Each row was made from one small tree. Brackets hold a mark, then the marks that hang from it, in the order of their numbers. Every link used is in the known rows. Write each row's tree.
Known rows
{j_415 {j_96 {j_919 j_12 j_357}} j_952}: [1.23 -0.95 0.94 2.51 1.78 1.34 -0.03 1.62 -2.45 0.86 2.45 2.46 0.24 1.32 -1.41 0.06 -5.07 -0.51 0.27]
{j_12 {j_919 j_96}}: [4.64 -0.06 0.55 0.93 -0.01 -1.32 -1.94 -2.15 0.62 -1.27 0.30 -1.64 2.82 -1.67 -0.34 1.82 6.28 -2.27 -0.98]
{j_415 {j_96 j_919} j_952}: [2.83 -0.65 1.09 3.12 0.81 0.72 -0.36 1.61 -2.80 0.13 2.18 1.10 0.34 -0.07 -0.65 0.90 -2.93 -1.20 -0.52]
{j_919 j_12 j_952}: [2.95 -0.02 0.02 0.48 0.22 -0.70 -1.58 -1.14 0.61 -0.08 0.12 -0.67 1.45 -0.81 0.61 1.07 3.77 -0.06 0.02]
{j_415 j_96 {j_952 {j_919 j_357}}}: [0.72 -0.70 1.41 0.71 0.40 1.10 0.57 0.56 -2.17 1.21 2.15 1.32 -0.08 0.77 -1.53 0.63 -4.41 -0.42 0.61]
{j_12 {j_919 {j_96 {j_415 j_952}} j_357}}: [2.10 -0.89 1.75 -1.06 0.32 -0.59 -1.02 -0.77 -1.08 -0.67 1.44 -0.23 2.28 -0.62 -2.10 2.05 0.26 -3.61 -0.86]
{j_12 {j_919 j_357 {j_952 j_415}}}: [3.54 -0.39 1.57 -3.57 -0.71 -0.84 -0.95 -1.63 1.01 0.06 0.32 -1.21 1.86 -1.34 -1.31 2.86 5.65 -2.40 -0.33]
{j_96 j_415}: [2.60 -0.35 1.07 -0.01 0.50 -1.08 -1.60 0.53 -2.06 0.36 1.38 -0.42 1.96 -1.20 -1.00 1.30 1.99 -1.45 -0.88]
{j_96 j_415 j_919}: [3.80 -0.55 -0.04 1.64 0.21 -0.75 -1.52 1.77 -1.45 0.23 1.91 0.48 0.90 -0.68 -0.89 0.79 0.17 -0.80 -0.76]
{j_96 j_415 {j_919 j_357 j_952}}: [3.41 -0.47 0.44 -2.05 -1.25 -0.53 -0.59 0.83 -0.09 1.02 1.55 0.41 -0.06 -0.13 -1.30 1.73 0.00 -0.62 0.09]
{j_952 {j_415 j_96}}: [1.50 -0.71 1.16 -0.37 0.89 -0.52 -1.02 1.08 -2.85 0.52 0.74 -0.24 1.84 -1.05 -0.48 1.75 2.27 -2.37 -1.23]
{j_96 j_919}: [4.66 -0.06 -0.14 3.38 0.09 -0.04 -1.19 0.61 -0.23 -0.10 1.68 0.03 0.84 -1.05 -0.05 0.59 1.98 0.47 -0.36]
{j_415 j_96 {j_952 {j_919 j_12 j_357}}}: [-0.12 -0.96 0.62 1.63 1.52 1.14 0.16 0.77 -1.90 1.09 1.97 2.13 0.15 1.46 -1.32 -0.22 -5.40 -0.19 0.83]
{j_952 j_919}: [3.25 -0.07 -0.45 2.43 -0.14 -0.20 -1.00 -0.18 0.32 0.16 1.20 -0.30 0.72 -0.83 0.04 0.28 1.78 0.81 0.24]
{j_12 j_919}: [5.08 0.11 1.57 0.68 0.58 -1.18 -1.76 -1.83 -0.31 -0.45 1.10 -1.14 2.74 -1.42 -1.19 1.56 5.40 -1.48 -0.56]
{j_7 j_357}: [2.09 -0.13 0.22 2.25 0.74 0.32 -0.61 0.56 -1.56 -0.54 1.78 -0.97 2.73 -2.41 -0.54 0.97 2.13 -0.67 -0.90]
{j_415 {j_96 {j_919 j_952}}}: [4.20 -0.22 0.43 -0.26 -0.83 -0.52 -0.70 0.42 -0.85 0.63 0.88 0.03 0.03 -0.11 -0.20 1.79 0.97 -0.88 -0.16]
{j_415 j_96 {j_952 {j_919 j_12}}}: [0.63 -0.94 -0.08 3.15 1.69 0.44 -0.56 1.02 -1.96 0.29 1.47 1.60 0.43 0.84 -0.41 -0.33 -4.26 -0.52 0.27]
{j_952 j_415}: [2.34 -0.43 0.48 0.99 0.54 -0.35 -1.38 0.53 -0.99 -0.21 0.72 -0.83 2.01 -1.99 0.21 1.37 4.19 -1.27 -1.09]
{j_415 {j_952 {j_919 j_12 j_96 j_357}}}: [0.32 -0.87 -1.14 3.39 0.63 1.12 -0.44 -0.09 0.92 -0.44 1.13 1.03 0.32 0.30 0.23 -0.31 -2.58 0.11 0.54]
{j_919 j_12}: [2.64 -0.14 0.19 2.58 1.51 -0.37 -1.71 -0.38 -0.69 -0.05 0.96 -0.02 2.11 -0.76 0.07 0.17 2.87 0.11 -0.26]
{j_952 j_415 {j_919 j_12 j_96 j_357}}: [0.13 -1.12 -2.23 1.56 0.41 0.33 -0.94 0.68 1.48 -0.25 0.23 0.60 0.74 -0.27 0.52 0.02 0.78 -0.53 -0.07]
{j_12 {j_919 j_952}}: [5.45 0.19 1.39 -1.38 -0.67 -1.50 -1.61 -2.57 1.02 -0.47 0.28 -1.75 2.11 -1.46 -0.66 2.44 6.42 -1.66 -0.26]

Write each row's tree
[2.22 -0.62 0.43 1.41 1.41 0.39 -0.46 1.18 -1.82 1.32 2.02 2.01 0.58 1.22 -1.46 0.08 -2.10 -0.03 0.29] | {j_415 {j_96 {j_919 j_12 j_357}}}
[3.18 -0.55 0.47 -3.30 -1.28 -1.05 -1.15 -1.92 1.96 -0.79 -0.52 -1.72 1.92 -1.56 -0.47 3.05 6.31 -3.23 -0.74] | {j_12 {j_919 j_96 j_357 {j_952 j_415}}}
[1.26 -0.81 0.48 1.35 0.29 -0.32 -1.40 0.65 -1.70 -0.93 1.01 -0.51 1.71 -1.32 -0.06 1.49 -0.11 -2.72 -1.33] | {j_919 {j_96 {j_415 j_952}}}
[4.68 0.17 2.06 -2.87 -0.84 -0.87 -0.87 -2.78 1.07 0.31 0.76 -1.19 1.80 -0.86 -1.64 2.49 5.25 -1.26 0.30] | {j_12 {j_919 j_357 j_952}}
[1.90 -1.15 -0.77 2.21 1.73 -0.14 -1.31 2.56 -1.95 0.24 1.12 1.44 0.92 0.12 -0.20 0.38 -0.56 -1.56 -0.91] | {j_952 {j_415 {j_96 {j_919 j_12}}}}
[3.06 -0.56 0.62 0.13 0.03 -0.15 -0.71 1.54 -1.36 1.01 2.41 1.02 0.59 -0.10 -1.83 0.86 -1.02 -0.43 -0.21] | {j_96 j_415 {j_919 j_357}}
[3.43 -0.48 1.04 -4.33 -1.30 -1.82 -1.40 -1.91 0.87 -0.21 0.15 -1.27 1.92 -0.75 -1.65 2.99 4.22 -3.37 -0.54] | {j_12 {j_919 {j_96 j_415} j_357 j_952}}
[-0.19 -1.19 -0.09 1.45 1.26 0.59 -0.50 1.44 -1.17 0.69 2.12 2.01 0.39 0.87 -1.46 -0.39 -5.23 -0.28 0.55] | {j_96 {j_415 {j_952 {j_919 j_12 j_357}}}}
[2.02 -0.51 -2.26 3.65 0.42 -0.29 -1.60 -0.28 1.48 -0.78 0.17 0.03 0.96 -0.41 1.10 -0.35 1.54 0.23 -0.01] | {j_952 {j_919 j_12 j_96}}
[1.48 -0.65 0.71 2.15 0.56 0.48 -0.17 0.81 -2.19 0.39 1.66 0.79 0.25 0.15 -0.60 0.58 -3.25 -0.78 0.08] | {j_415 j_96 {j_952 j_919}}
[1.40 -0.68 -0.32 0.34 -0.17 0.39 -0.28 0.75 0.32 0.72 1.25 0.28 0.50 -0.74 -0.50 0.65 0.92 0.03 0.16] | {j_952 j_415 {j_919 j_357}}
[3.03 -0.35 -0.23 2.85 1.05 0.56 -0.88 0.62 0.01 0.63 1.98 1.40 0.69 0.28 -0.74 -0.24 -0.17 1.06 0.43] | {j_96 {j_919 j_12 j_357}}
[1.83 -0.22 -0.35 -0.79 -0.50 -0.23 -1.05 -1.70 1.66 -0.10 -0.23 -0.59 1.25 -0.42 0.50 1.41 3.54 -0.51 0.19] | {j_919 j_12 j_96 j_357 j_952}
[1.89 -0.57 -0.99 3.82 -0.32 0.51 -0.71 0.01 0.64 -1.15 0.82 -0.32 0.44 -1.05 0.96 0.48 -0.46 -0.48 -0.22] | {j_415 {j_952 {j_919 j_96}}}
[1.29 -0.76 -0.77 -0.46 -0.76 -0.40 -0.77 0.45 0.27 0.39 1.09 0.21 0.56 -0.13 -0.91 0.79 -0.55 -0.94 -0.05] | {j_952 {j_919 {j_96 j_415} j_357}}
[2.55 -0.52 0.27 -0.79 0.15 0.12 -0.35 0.38 -0.54 1.30 1.16 1.40 -0.08 1.21 -0.96 1.01 -1.17 -0.22 0.59] | {j_415 {j_96 {j_919 j_12 j_357 j_952}}}
[3.05 -0.55 1.25 -2.21 -0.05 -1.44 -1.52 -1.21 -0.44 -0.21 0.99 -0.67 2.61 -0.70 -2.21 2.09 3.32 -3.15 -0.83] | {j_12 {j_919 {j_96 j_415} j_357}}
[0.51 -0.95 0.39 -1.06 0.21 0.22 0.05 1.29 -1.56 1.40 1.28 0.88 0.34 0.22 -1.23 0.99 -1.03 -1.09 0.04] | {j_952 {j_415 j_96} {j_919 j_357}}
[0.52 -0.95 -1.16 1.35 0.97 0.49 -0.72 1.03 0.60 0.57 1.01 1.10 0.71 -0.01 -0.33 -0.23 -0.02 0.31 0.35] | {j_952 j_415 {j_919 j_12 j_357}}
[0.42 -1.02 -1.56 0.53 0.36 -0.41 -1.16 0.71 0.41 0.32 0.85 1.01 0.76 0.58 -0.68 -0.10 -1.41 -0.62 0.15] | {j_952 {j_919 j_12 {j_96 j_415} j_357}}
[-0.41 -1.12 0.32 0.82 1.24 0.25 -1.06 0.66 -1.49 -0.28 1.24 0.89 1.61 -0.04 -0.81 0.68 -2.23 -2.02 -0.57] | {j_919 j_12 {j_96 {j_415 j_952}} j_357}
[1.18 -1.02 -2.25 1.97 0.53 -1.01 -1.89 0.96 0.41 -0.48 0.40 0.49 1.04 -0.02 0.25 -0.13 -0.19 -1.07 -0.43] | {j_952 {j_919 j_12 {j_96 j_415}}}
[4.23 0.03 0.37 -0.30 -1.35 0.24 -0.27 -0.34 1.10 0.71 1.35 -0.04 -0.14 -0.45 -0.45 1.51 1.77 0.64 0.51] | {j_96 {j_919 j_357 j_952}}
[0.25 -0.91 0.82 -3.12 0.58 -0.20 -0.53 0.28 -1.19 1.17 0.19 0.49 1.08 0.24 -0.71 1.81 1.08 -1.97 -0.13] | {j_919 j_12 j_357 {j_952 {j_415 j_96}}}
[3.91 -0.07 1.19 -0.52 -0.13 -0.77 -1.23 -2.41 0.69 -0.49 0.76 -1.11 2.52 -1.03 -1.30 1.92 5.04 -1.96 -0.39] | {j_12 {j_919 j_96 j_357}}
[0.74 -0.79 -0.89 -1.39 -0.33 -0.13 -1.12 -0.50 1.59 -0.35 -0.68 -0.59 1.29 -0.91 0.87 1.70 3.95 -1.64 -0.45] | {j_919 j_12 j_96 j_357 {j_952 j_415}}
[1.01 -0.70 -0.32 -2.49 -0.38 -0.94 -1.35 -0.51 0.50 0.20 -0.01 -0.17 1.30 -0.07 -0.38 1.57 1.61 -1.79 -0.24] | {j_919 j_12 {j_96 j_415} j_357 j_952}
[3.40 -0.22 -0.46 0.61 -0.22 0.27 -0.73 -0.12 1.34 0.62 1.12 0.79 0.04 0.26 -0.24 0.65 0.85 0.89 0.71] | {j_96 {j_919 j_12 j_357 j_952}}
[1.30 -0.54 -1.63 2.16 0.27 0.31 -0.87 -0.45 1.56 0.01 0.66 0.60 0.68 0.24 0.18 -0.30 0.38 0.59 0.58] | {j_952 {j_919 j_12 j_96 j_357}}
[1.11 -0.62 0.15 -1.65 0.22 -0.02 -0.88 -0.20 0.59 0.52 0.15 -0.11 1.23 -0.66 0.03 1.45 3.06 -0.85 -0.03] | {j_919 j_12 j_357 {j_952 j_415}}
